Each row comes from the steps of one walk. Every step used is in the known rows, and no mark comes twice. Write the walk behind each row, first mark first.
(in the rows, 128 means zero)
Known rows
D-H-C-X: [112 112 105 145 149 124 162  82  99 103 155 108 160 155 112 117 131 124
 127  98]
B-G-H-X-C: [120 129 127 121 122 132  82 141 130 113 129 137 110 118 148 119  82 118
 119 118]
G-H-C: [ 92 102 114 143 217 133 196  97  86 173  97 123  96  79 139 115  72 133
 128  96]
G-H-D: [103 127 146 131 191 119 159 180 172 180 110 112 127 109 120 108 114 125
 128  87]
B-G: [145 114 132 128  99 150 123 125  74 121 112 110 126 111 147  99  97 153
 122  97]
U-X: [138 146 118 142  80 118 134 159 134 115 130 104 108 190 115 120 198 137
 123 192]
C-H: [101 120 119 142  70 132 183 136 167 119 121 116 122 152 134 109 116 141
 143 143]
D-H-X-U: [171 119 140 118  17 173  39 115 138  84 156 136 170 128 126 119 100 105
 126 170]
X-H-G-B: [122 117 159  96 160 160 150 100 122 197 119 154 155 109 160 138 130 117
  98  97]
U-X-H: [168 131 130 113 107 113 137 157 159 111 132 134 146 164 138 109 215 139
 112 215]
N-H: [166 146 127 139 125 155 193 145 128 157 102 121 106  87 145 168 107 146
 141 150]
C-X-U: [149 156 143 130  84  81  50 135 110  79 147 147 100 117 109 148 131 148
 167 157]
U-X-C: [152 157 114 125 113  89  93 128 110  86 131 130  77 164 119 161 216 119
 139 198]
D-H-G: [146 112 127 108 106 226 137  62 102 119 148 117 179 123 142 133 128  94
 105  89]
U-X-C-H-G-B-P: [ 82 154 112 113 198  98 120 139 199 130 142 114 139 186 124 110 177 114
 125  82]
N-H-C-X-U: [155 137 122 138 152  89 109 135  93 123 114 145  97  78 106 176  99 155
 153 145]
B-G-H: [114 120 127 115 189 147 161 139 138 141 111 115 120  71 169  96  33 160
 142  67]
G-H-C-X: [ 75 126 113 153 211  85 181 124 119 145 131 121  95 125 119 119  94 147
 140  95]
N-H-G-B-P: [116 154 134 122 217 153 161 133 157 186 120 113 145 107 140 131 114 125
 125  42]
N-H-C-X: [126 133 108 163 168 103 193 141  97 152 116 118 105 126 109 159 121 151
 131 121]

Write each row's walk
[111 131 115 127  98 107 141 114 151  89 121 138  99 136 135 144 140 123
 155 154] => X-C-H
[141 116 128 139  16 194 123 117 151 104 163 110 189 185 132  96 123  94
  97 151] => D-H-X
[134 127 130 140 122  75  72 116  65 107 128 145  94 106  97 143 129 145
 150 140] => H-C-X-U
[117 142  98 127  96  88 139 144 186  81 129 123 103 188 123 141 181 130
 145 192] => U-X-C-H
[ 78 146 124 110 199 119 123 108 168 137 134 127 138 138 135 115 138 108
 136  48] => X-C-H-G-B-P
[146 117 119 120 133 105  73  85  89  80 151 135 143 100 108 138 110 130
 150 130] => D-H-C-X-U
[156 108 164 115 138 114 127 176 148 163 114 132 173 128 119 103 200 120
 103 140] => X-H-D
[141 126 144 110 127 144 123 117 113 126 148 152 156 142 131 133 189 121
  99 130] => C-X-H-G
[ 86 128 130 112 150 138 150  98 149 169 117 144 117 135 149 163 107 109
 125  85] => X-C-H-G-B
[109 121 119 116 110 159 128  99 122 114 123 140 115 135 132 156 148 101
 119 119] => X-C-H-G
[140 121 144 118  91 142  54 164 140 123 124 137 128  88 143  99  29 142
 126 127] => B-G-H-X-U
[131  86 109 132 145 173 170  57  64 126 123 108 163 109 135 113 113 108
 116 107] => D-H-C
[156 132 150 142   7 136  34 148 105 111 132 145 115 133 111 125 119 119
 124 186] => H-X-U
[112 132 126 130 197  76  98 119 108 119 128 146  90  77 111 139  74 149
 160 118] => G-H-C-X-U
[151 138 133 159  40 172 158 177 145 160 119 115 129 154 129 138 115 124
 102 174] => N-H-X
[141 126 158 125 145  77 120 190 171 145 139 133 171 160 101 106 213 131
 111 134] => C-X-H-D
